Each row was made from one small tree. The marks that hang from a mark follow it in brackets, in the order of their numbers. Every link used is in the known rows. Write each row's tree.
Known rows
Z_614(Z_189): [ 0.265  0.828 -0.032  0.555  0.429 -2.708 -0.860  0.287 -1.488 -0.998
 -0.586  0.549 -0.081  1.066  1.089  0.069  0.423]
Z_630(Z_183(Z_55) Z_614(Z_189)): [ 0.770  0.299  3.782  0.129  0.791 -2.970 -1.552 -0.302 -4.639 -2.110
 -0.462  0.032 -0.563  3.766  1.516 -2.296  0.366]
Z_630(Z_183): [ 1.081 -1.345  1.085  0.488  0.671  1.000 -0.376 -0.290 -0.823 -1.274
  0.850 -0.533 -0.685  0.124 -0.258 -1.015 -0.611]
Z_282(Z_927): [ 0.793 -0.182  0.235  1.085 -0.042  0.927 -0.090 -2.094  1.071  0.747
  0.438  1.221  1.149  1.595 -1.376  2.874  1.181]
Z_55(Z_594(Z_282(Z_927))): [ 2.207  0.897  0.712  1.981 -3.142  1.073  0.436 -5.014  1.337  2.741
  0.682  4.371  0.987  2.150 -2.103  4.670  5.093]
Z_614(Z_189 Z_630(Z_183(Z_55))): [ 0.739  0.854  2.777  0.319  0.696 -1.317 -1.960 -1.505 -5.017 -2.110
  1.579  0.101 -0.548  2.909  2.031 -1.612  0.177]
Z_594(Z_282(Z_927)): [ 2.074  0.907 -0.751  1.775 -1.636  0.733 -0.317 -2.724 -0.171  2.857
  0.528  3.047  1.699  1.938 -1.607  3.132  2.347]
Z_55(Z_183(Z_630) Z_594(Z_282(Z_927))): [ 2.911  3.262  2.513  0.520 -1.571  0.159  0.857 -3.549  1.329  3.748
  0.034  2.783 -1.405 -0.089 -0.034  6.278  7.213]
Z_614(Z_630(Z_183)): [ 0.660 -0.489  0.687  0.220  1.032  0.216 -2.154 -0.926 -2.091 -2.180
  1.447 -0.413 -0.489  1.694  0.633 -0.501 -0.482]
Z_183(Z_55(Z_594(Z_282)) Z_630(Z_614(Z_189))): [ 1.918  2.909  3.794 -0.410 -1.701 -4.915 -0.656 -1.714 -2.699  1.657
 -0.982  3.295 -1.861  4.408  1.115  1.014  5.330]
Z_630(Z_183(Z_55(Z_594(Z_282(Z_927)))) Z_614(Z_189)): [ 3.039  1.275  4.594  2.110 -2.397 -1.913 -1.055 -5.320 -3.252  0.538
  0.170  4.477  0.366  5.837 -0.519  2.326  5.401]
Z_594(Z_55(Z_183) Z_282(Z_927)): [ 1.665  4.600  1.352  1.549 -2.145 -0.599 -1.236 -3.929 -0.880  2.338
 -0.895  3.366  2.070 -2.260 -0.870  3.798  5.799]
Z_630(Z_183 Z_614(Z_189)): [ 0.987 -0.228  1.657  0.513  1.600 -4.060 -2.375  0.504 -3.086 -3.292
 -1.591  0.092 -0.812  3.709  1.061 -1.104  0.215]
Z_55(Z_183(Z_630(Z_614(Z_189)))): [ 0.722  3.536  2.371 -1.418  2.608 -5.807 -1.497  2.364 -2.371 -1.109
 -3.005 -0.844 -2.554  1.453  3.433  1.407  2.952]
Z_55(Z_183): [-0.241  2.133  1.192 -0.679  0.371  0.066  0.403  0.326 -0.826  0.468
 -0.859 -1.165 -0.588 -2.439  2.071  0.897  1.525]
Z_183(Z_55(Z_594(Z_282)) Z_630): [ 1.990  1.724  3.227 -0.366 -2.574  0.256  1.590 -2.595 -0.431  3.688
  1.312  2.649 -1.768  0.648 -0.254  1.211  4.567]
Z_594(Z_55(Z_183(Z_630(Z_614(Z_189)))) Z_282(Z_927)): [ 2.441  5.836  2.647  0.763  0.295 -6.506 -3.010 -1.767 -2.438  0.740
 -2.997  3.754  0.093  1.517  0.594  4.215  7.072]
Z_594(Z_55(Z_183) Z_282): [ 0.852  4.768  1.302  0.530 -2.148 -1.567 -1.107 -1.690 -1.975  1.608
 -1.294  2.178  0.888 -3.816  0.436  1.066  4.500]
Z_282(Z_594(Z_55(Z_183(Z_630(Z_614(Z_189))))) Z_927): [ 1.847  4.701  4.421  0.708  2.371 -5.702 -3.536 -3.277 -0.479 -0.382
 -3.529  3.592  0.346  3.008 -0.675  5.945  8.021]

Which tree is each row?
[ 1.211  1.280  2.125  2.208 -0.095  0.377 -2.084 -5.741  1.874  0.731
 -0.509  4.426  2.930  1.641 -4.023  4.627  5.222]  Z_282(Z_594(Z_55) Z_927)
[ 2.630  1.830  3.862  0.345 -2.090 -1.219  0.108 -4.227 -0.134  3.286
  0.136  4.077 -0.799  4.966 -1.302  3.796  6.105]  Z_183(Z_55(Z_594(Z_282(Z_927))) Z_630(Z_614))
[ 0.930  0.192  5.155  0.337 -0.805 -2.544 -0.719 -2.617 -3.260 -2.268
 -0.202  1.572 -1.384  4.024  0.916 -0.776  3.060]  Z_630(Z_183(Z_55(Z_594)) Z_614(Z_189))
[ 0.419  2.599  2.388 -1.986  2.098 -3.387 -0.876  2.066 -0.786 -0.131
 -2.222 -1.541 -2.479  0.387  2.403  1.254  2.419]  Z_55(Z_183(Z_630(Z_614)))
[ 0.747  1.771  4.544 -0.999 -0.106 -4.450 -0.283 -1.272 -1.609 -0.614
 -0.916  1.714 -2.450  4.053  1.178  0.808  4.236]  Z_183(Z_55(Z_594) Z_630(Z_614(Z_189)))
[ 0.204  3.731  3.169  0.301  0.140 -0.643 -1.635 -3.359 -0.123  0.396
 -1.880  1.837  1.177 -2.279 -0.640  2.705  5.506]  Z_282(Z_594(Z_55(Z_183)))
[ 1.194  1.597  2.785  0.491 -3.873  1.297  1.299 -3.996 -1.232  3.164
  1.107  3.018  0.060  0.670 -0.321  0.646  3.966]  Z_183(Z_55(Z_594(Z_282)))
[ 0.874  0.429  0.655  0.672  1.458 -2.366 -2.761 -0.552 -3.505 -3.059
  0.802  0.162 -0.669  2.888  1.609 -0.433 -0.020]  Z_614(Z_189 Z_630(Z_183))
[ 2.812  2.706  3.921  0.785 -1.694 -3.835 -0.555 -3.806 -1.550  2.324
 -0.452  4.687 -0.691  5.921 -0.242  3.882  6.575]  Z_183(Z_55(Z_594(Z_282(Z_927))) Z_630(Z_614(Z_189)))
[ 1.949  1.485  2.731  1.608 -3.999  2.262  1.381 -6.076 -0.159  3.898
  1.552  4.361  1.223  2.178 -1.580  3.497  5.201]  Z_183(Z_55(Z_594(Z_282(Z_927))))
[ 2.813  0.390  4.466  1.702 -2.812  0.746 -0.288 -5.673 -1.668  1.514
  0.843  3.798  0.555  4.830 -1.579  2.286  5.014]  Z_630(Z_183(Z_55(Z_594(Z_282(Z_927)))) Z_614)
[ 0.785  0.016  4.048 -0.064 -1.274  1.832 -0.568 -4.095 -2.167 -1.241
  2.686  0.789 -1.118  2.077  0.279 -0.047  2.360]  Z_614(Z_630(Z_183(Z_55(Z_594))))
[ 2.799  4.442  3.000  0.574 -0.603 -4.942 -1.164 -2.509 -0.881  1.526
 -2.260  3.469 -1.610  3.507  1.351  6.064  7.991]  Z_55(Z_183(Z_630(Z_614(Z_189))) Z_594(Z_282(Z_927)))
[ 0.811  3.415  3.686 -1.317  0.891 -5.668 -0.804  0.091 -0.981 -1.378
 -2.673  0.487 -3.365  1.523  2.682  3.010  5.594]  Z_55(Z_183(Z_630(Z_614(Z_189))) Z_594)
[ 2.120  1.857  3.230  1.272 -2.443 -1.306 -1.602 -4.410 -4.716 -0.036
  1.915  3.240 -0.484  3.414  1.361  0.330  3.767]  Z_614(Z_189 Z_630(Z_183(Z_55(Z_594(Z_282)))))
